Known rows, with every step that occurs
A -> V -> J -> U: [ 2.20 -3.40 -1.53 -1.88 -1.20  0.06  2.55  0.02 -0.67  1.30  1.43 -0.90
  1.68 -2.39  3.18  1.95  2.97 -3.19  0.36 -1.21 -0.66  2.19 -0.48 -1.15
 -2.01]
V -> A: [-0.90  0.79 -0.63 -3.57  2.09 -0.18  0.20 -1.88 -1.46  0.44  1.52  3.37
  3.46  0.28  2.57 -0.96 -1.27  2.44  1.59 -0.78  0.64  2.57  2.07 -1.45
 -0.35]
V -> J: [-0.19 -3.47 -0.42 -5.36 -0.19  1.34  0.18 -0.33 -1.31  1.19  1.34  0.71
  3.41  0.95  3.00 -0.60 -0.14 -1.47  1.16 -2.03  0.35  1.70 -0.04 -0.67
 -0.15]
Z -> T -> J -> U: [ 0.97  1.91 -0.30  1.21  0.06  1.73  0.24 -0.85  2.60 -2.01 -2.20  2.50
 -2.14 -1.56  1.16  4.82  0.37 -3.85 -5.26  3.68  1.70 -1.27  0.54  1.10
  1.69]
Z -> T: [-0.75  2.01  1.80 -4.73 -1.88 -0.48 -3.26 -2.27  0.08 -3.30 -1.64  0.73
  0.17  0.94  2.30  3.38  1.48 -1.14 -4.45  0.36  2.31  1.10  0.02 -2.52
 -0.99]
J -> V -> A -> U -> Z -> B: [-0.77  6.54 -0.90  4.35 -1.43  2.31 -2.03  1.08 -0.68 -0.39 -0.87 -0.47
  0.62  0.79 -5.32 -2.77 -5.35  4.57  2.80 -2.18 -2.05 -3.59 -2.44 -2.19
 -2.04]
T -> J -> V -> Z -> B: [ 1.48 -0.09 -1.33  1.86  1.62  0.61 -3.06  4.98  2.28  1.48 -1.58  1.18
  1.78  2.40 -5.40 -1.26 -1.76  1.44 -1.01  4.40 -4.24 -2.45 -3.00  1.21
  4.46]
T -> J -> V: [-1.51 -1.36 -0.98  0.56  0.62  0.62  1.01  0.16  0.93  1.53 -2.77  2.52
  3.61  3.64  0.53  0.15  2.09 -0.87 -2.23  2.43  1.70  0.25 -0.91  1.85
  4.12]
E -> X -> V -> J -> U: [ 0.05 -6.04 -1.96 -4.45  1.38 -2.61  6.47  0.45 -0.57  2.16  4.10 -2.77
  0.43 -0.12  6.15 -0.61  5.40 -1.03  2.79 -0.85  0.85  3.58  3.00  0.66
  2.10]
Z -> T -> J: [-0.42  1.17  0.80 -1.70 -0.13  1.56 -1.39 -0.99  1.15 -2.15 -2.78  1.97
  0.05  0.73  1.97  3.04  0.22 -2.86 -5.44  2.49  2.83 -0.48 -0.31 -0.18
  1.08]
E -> X -> V -> J -> U -> Z: [ 0.02 -4.28 -2.13 -1.38  0.64 -1.12  5.57 -0.58 -1.56  2.26  2.99 -3.51
 -1.61 -1.25  2.72 -1.20  2.60 -0.40  4.78 -3.35 -0.09  2.93  1.87  1.77
  2.29]
T -> J -> V -> Z: [ 0.49 -4.31 -0.68  1.97  1.61 -0.39  0.64  3.37  1.56  2.28 -0.21  1.69
  2.55  2.21 -2.52 -1.34  0.61  0.42  0.56  4.15 -1.61 -0.57 -0.59  2.46
  4.82]
U -> J -> V -> A: [-1.86  1.11 -0.56  5.47  2.40 -2.04 -1.91  0.04 -3.02  0.62 -1.85  0.87
  4.01  0.42  2.40 -0.98  0.00  2.41  2.30  0.33  1.67 -0.07 -2.34  0.73
  0.27]
V -> Z -> T -> J: [ 1.81 -1.67  0.92 -0.55  0.64  0.44 -1.80  1.69  1.75 -1.55 -0.08  1.47
 -1.48 -0.32 -0.89  1.61 -1.52 -1.51 -2.29  3.94 -0.24 -0.99  0.14  0.42
  1.79]
E -> X: [-0.93 -2.02 -0.47 -8.85  1.00 -2.17  0.47 -1.97 -2.13  1.05 -0.03  0.53
  2.37  4.69  4.64  0.58  2.84 -1.86 -1.98 -1.78  1.05  4.04  0.62 -2.89
  1.98]
Z -> T -> J -> V -> A -> U: [-0.07  2.48 -0.40  5.54 -1.12  1.88  2.67  1.85  1.61 -1.93 -1.18  1.57
  1.58  0.77  0.92  0.57 -1.31  0.35 -1.17  4.62  3.34 -4.70 -0.08 -2.01
 -1.04]
A -> U -> J: [-2.17  1.32  2.60 -1.62  0.01 -0.27 -1.74 -2.54 -2.12  0.32 -1.00 -0.70
 -1.13  0.62  2.41 -0.74 -1.15 -3.18 -2.57 -5.15  2.55 -0.24 -0.62 -0.73
 -4.88]
X -> V: [-3.36 -1.68  1.68 -6.48  0.97 -2.79  1.69 -3.39  0.18  0.61  1.52 -0.07
  1.20  0.90  3.30 -1.49  3.98  2.20 -0.54 -1.83  2.78  4.28  4.32  0.62
  0.07]
X -> V -> J -> U -> Z -> B: [ 0.22  1.49 -1.35  1.07  0.33  1.96  0.42  0.44  0.67  0.50  1.42 -2.79
 -2.15 -3.60 -2.96 -0.79 -0.99  1.93  3.46 -3.00 -3.14 -0.01 -0.17  3.05
  0.12]
E -> X -> V -> Z: [-0.79 -6.42  0.63 -7.35  2.23 -5.38  3.00  0.19 -0.80  1.87  4.10 -2.14
  0.01  2.09  3.24 -3.28  4.36  2.07  2.21 -0.16 -0.51  4.76  4.33 -0.51
  2.68]
E -> X -> V -> A -> U -> Z -> B: [-1.42  4.29 -0.44 -1.93  1.03 -0.74  2.68 -0.82 -1.50  0.71  2.63 -2.58
 -1.72  0.66 -0.29 -4.68 -2.44  4.27  3.19 -4.48 -0.43  0.36  2.22 -3.43
 -2.32]
A -> V: [-0.67 -0.66  0.73 -6.10 -1.13 -2.05 -0.53 -2.91 -1.40  0.61 -0.75  0.33
  2.14  0.85  2.98  1.08  4.16 -1.46 -3.07 -2.27  1.23  3.90  0.22 -3.18
 -2.39]
T -> Z: [-0.57  0.26  1.14 -5.04 -0.25 -0.91 -3.52 -3.35  0.69  1.20 -0.50  3.97
  0.83  2.81 -0.79 -0.32 -1.04  0.47 -0.67  1.19 -1.66  2.47  0.64  1.69
  0.72]

Rows
[ 3.00  0.18 -0.77  3.08 -4.27  1.42 -0.62 -0.07 -0.97 -2.21 -1.12 -3.10
 -2.45 -4.56 -0.19  4.05  1.43 -2.96  0.59 -1.13 -0.25 -0.37 -3.12 -0.81
 -3.01]  A -> V -> J -> U -> Z -> T
[ 0.82 -4.19 -0.36 -4.49 -1.58  0.06  0.82 -0.26 -2.03  1.43  0.95 -0.98
  3.60 -0.23  3.87  0.20  3.26 -2.31  0.35 -2.62  0.60  2.68 -0.97 -2.50
 -2.71]  A -> V -> J
[-0.74  6.27  1.30 -2.90 -2.02  3.26 -3.65 -1.86 -0.46 -0.57 -1.17 -0.69
 -2.56  1.31 -4.87 -1.04 -5.23 -0.02 -1.90 -5.89 -2.03 -1.68 -1.61 -1.84
 -3.76]  A -> U -> Z -> B
[-0.58  4.94  0.71  6.06 -3.75  1.45 -0.62 -0.26 -0.33 -3.18 -1.20 -0.70
 -0.60 -0.40 -1.95 -0.14 -2.49  3.12  2.17  0.09  1.66 -3.66 -1.59 -2.49
 -3.08]  J -> V -> A -> U -> Z -> T
[ 0.50  3.94  0.45  1.14 -2.07  1.13 -2.96 -2.61  0.31 -3.29 -2.41 -0.24
 -3.90 -2.36 -1.92  4.79 -0.61 -1.29 -1.75 -0.61  0.09 -0.22 -1.11  0.59
 -0.11]  J -> U -> Z -> T
[-2.69  0.20  1.38 -2.97  1.20 -1.47  5.09 -2.64 -0.10  0.62  4.93  0.29
  0.89 -0.89  3.50 -4.36  0.12  4.00  2.77 -2.04  3.14  1.71  6.02 -1.70
 -4.28]  X -> V -> A -> U
[ 3.79 -1.55  0.04  3.15 -0.49 -0.69  0.48  2.14  2.21 -1.57 -0.33 -0.20
 -2.86 -3.64 -0.69  3.80  2.20 -3.32 -3.31  5.19 -1.49 -1.42  0.15 -0.10
 -0.01]  A -> V -> Z -> T -> J -> U
[ 1.35 -2.54 -1.78 -2.30  0.01  1.26  1.72  0.24 -0.12  1.04  2.12  0.75
  1.30 -1.25  1.62  1.51  0.38 -2.35  1.49 -1.08 -0.73  1.17  0.32  0.76
  0.48]  V -> J -> U
[-0.86  1.75  0.63 -3.33  0.53  0.98  2.12 -1.70 -0.96  0.50  2.94  2.08
  1.70  0.37  2.30 -2.54 -2.91  1.64  1.41 -2.30  1.49  0.13  2.73 -3.11
 -4.00]  V -> A -> U
[-2.36  0.81  1.77  2.53 -1.51 -0.99 -1.48 -0.50 -1.62  0.40 -2.42 -1.83
  0.97  2.59  1.20 -0.78  1.28 -1.76 -1.94 -2.53  2.90 -1.58 -2.25 -0.17
 -3.25]  A -> U -> J -> V
[ 1.17 -2.26  0.76  2.75  1.64 -1.45  2.78  1.50  4.01 -1.50  2.11 -0.41
 -4.04 -4.41 -0.46  1.53  2.43  0.20 -0.70  5.39 -0.04 -0.53  3.94  3.44
  2.17]  X -> V -> Z -> T -> J -> U
[-1.43  1.02 -0.12  0.98 -0.87 -0.20  2.56  0.07 -0.46  0.80  1.40  1.09
  3.79  1.76  0.84 -2.46 -0.84  3.28  2.37 -0.03  1.61 -0.89  1.12 -2.47
 -2.18]  J -> V -> A -> U
[ 2.93 -0.87 -0.08  2.47  1.06  0.56 -0.10  2.14  2.95 -1.60  0.11  1.59
 -3.32 -2.80 -1.65  3.13 -1.02 -2.82 -1.97  5.25 -1.69 -1.85  0.77  1.85
  2.35]  V -> Z -> T -> J -> U
[-2.42 -1.00  0.33 -3.08  3.03 -2.23  2.97 -2.72 -0.54  0.85  3.34  1.59
  2.53 -1.26  4.00 -2.96  1.89  4.95  2.91 -0.80  2.45  3.88  5.09 -0.13
 -0.64]  X -> V -> A
[-0.02 -2.31  0.14 -7.50  2.31 -4.29 -0.39  2.02  0.03  1.08  2.97 -2.92
 -0.30  2.55  0.61 -2.67  2.44  2.71  0.62  0.13 -3.30  2.95  2.23 -1.94
  2.34]  E -> X -> V -> Z -> B
[ 0.14 -0.66  1.81  5.33 -1.05 -3.20 -6.30  3.12 -0.79 -2.76 -2.70 -2.36
 -0.55 -0.01 -0.57  1.54  1.67 -0.26 -0.76  2.90 -0.38 -2.26 -3.78  0.63
  0.34]  U -> J -> V -> Z -> T
[-1.45  2.92 -0.35  4.37 -1.43  1.57  1.65 -0.81 -1.26  0.53  0.17  0.36
  1.26  0.77 -2.55 -2.96 -3.40  3.89  4.40 -2.29  0.17 -1.90 -0.55 -0.94
 -1.78]  J -> V -> A -> U -> Z
[ 0.26  1.45  1.39  4.02 -0.79 -1.23 -5.21  4.31 -0.50 -0.30 -1.14 -3.04
 -0.72  1.32 -4.35 -2.37 -2.88  0.38 -0.69 -0.91 -3.30 -4.45 -4.18 -0.91
 -2.70]  A -> U -> J -> V -> Z -> B
[ 1.32 -0.98 -1.89  0.91 -0.38  3.01  0.64 -0.60 -1.03  1.18  0.84 -0.17
 -0.95 -2.31 -1.40  0.94 -2.41 -1.74  3.71 -3.50 -1.85  0.71 -0.69  2.38
  0.76]  V -> J -> U -> Z
[-0.77  2.21 -0.09  5.80 -1.99  2.28 -2.28  0.02  0.96 -2.15 -5.24  0.29
 -0.28  1.25 -2.62  2.86 -0.05 -0.60 -2.48  2.53  1.97 -2.41 -3.35  2.06
  3.23]  U -> Z -> T -> J -> V
[ 1.01  5.53 -1.98  2.61  1.59  4.33 -2.00 -0.37  1.74  0.82 -3.33  1.96
 -3.05 -1.27 -5.74  1.91 -4.24 -1.66 -2.59 -0.88 -3.18 -1.81 -2.29  3.36
  2.59]  T -> J -> U -> Z -> B
[ 0.34  1.29 -1.68  2.67  1.74  3.16  1.35 -2.26  0.83  1.51 -1.93  2.43
 -2.39 -1.29 -3.12  1.65 -2.08 -2.25 -0.85 -1.05 -0.72  0.44 -0.04  4.59
  2.84]  T -> J -> U -> Z
[-1.30 -4.44  1.94 -5.12  1.72 -3.50  1.02 -0.56  0.46  1.18  4.05 -0.73
  0.14 -0.66  0.37 -3.07  2.83  3.16  2.35 -0.19 -0.85  3.48  4.49  1.38
  0.79]  X -> V -> Z
[-0.81  2.38 -1.36  7.31  0.29  3.73  3.57  0.04 -0.01  2.01 -0.79  1.89
  0.89  0.54 -2.98 -2.92 -4.40  1.86  2.93 -0.29  1.23 -3.32 -0.50  1.55
  0.27]  T -> J -> V -> A -> U -> Z
[ 0.88  0.31 -0.03 -0.98 -0.11 -1.20 -5.15  3.98  0.90  0.00 -0.87 -0.46
  2.18  2.53 -4.84 -1.21 -0.56  3.04  0.12  2.23 -4.95 -1.17 -2.79 -0.90
  2.36]  J -> V -> Z -> B
[ 0.03  1.07  0.47  3.64  1.33 -2.30 -7.77  4.17 -0.99 -0.19 -2.41 -1.79
  1.16  1.10 -3.76 -1.01 -1.30  1.33 -0.43  0.98 -4.08 -2.27 -4.95  0.69
  0.98]  U -> J -> V -> Z -> B
[ 0.37  4.85  0.48  5.12 -0.49  4.34  1.56 -1.23  0.24 -1.91 -0.74  1.45
 -2.93 -2.10 -1.22 -0.10 -5.86 -0.40  0.29 -0.50  2.47 -3.61  0.08 -0.61
 -2.70]  V -> A -> U -> Z -> T -> J
[-0.17  2.82  0.44  1.75 -0.83  3.17 -2.24 -1.84  0.31 -2.31 -4.06  1.29
 -2.42 -0.33 -1.46  3.02 -2.32 -2.28 -3.07 -0.08  2.11 -0.92 -1.73  1.43
  1.59]  U -> Z -> T -> J
[-0.40 -2.22  2.02  3.99 -0.73 -2.14 -1.87  2.64 -0.93  1.07  0.23 -2.43
 -0.21  1.28 -1.48 -2.38  0.16 -0.49  1.16 -1.10 -0.52 -2.50 -1.70  0.40
 -2.34]  A -> U -> J -> V -> Z
[ 1.78 -4.54 -0.38  0.12  2.20 -3.13  4.62  2.50  2.71 -0.50  2.64 -1.71
 -4.09 -1.54  2.43  1.62  4.07 -1.45 -0.96  5.33  0.07  0.57  3.85  1.30
  4.15]  E -> X -> V -> Z -> T -> J -> U
[ 2.51 -2.27  0.86  0.09 -0.87 -0.87 -1.25  1.60  1.06 -1.07 -0.74  0.23
 -0.94 -1.53  0.63  2.18  2.05 -2.50 -3.23  4.17  0.00 -0.45 -0.95 -1.71
 -0.64]  A -> V -> Z -> T -> J
[ 2.10 -1.95 -1.82  1.56 -1.93  1.61  1.49 -0.82 -1.76  1.57  0.51 -1.67
 -0.49 -3.71 -0.29  1.39  0.85 -2.42  2.57 -3.44 -1.45  1.64 -2.19  0.29
 -1.76]  A -> V -> J -> U -> Z
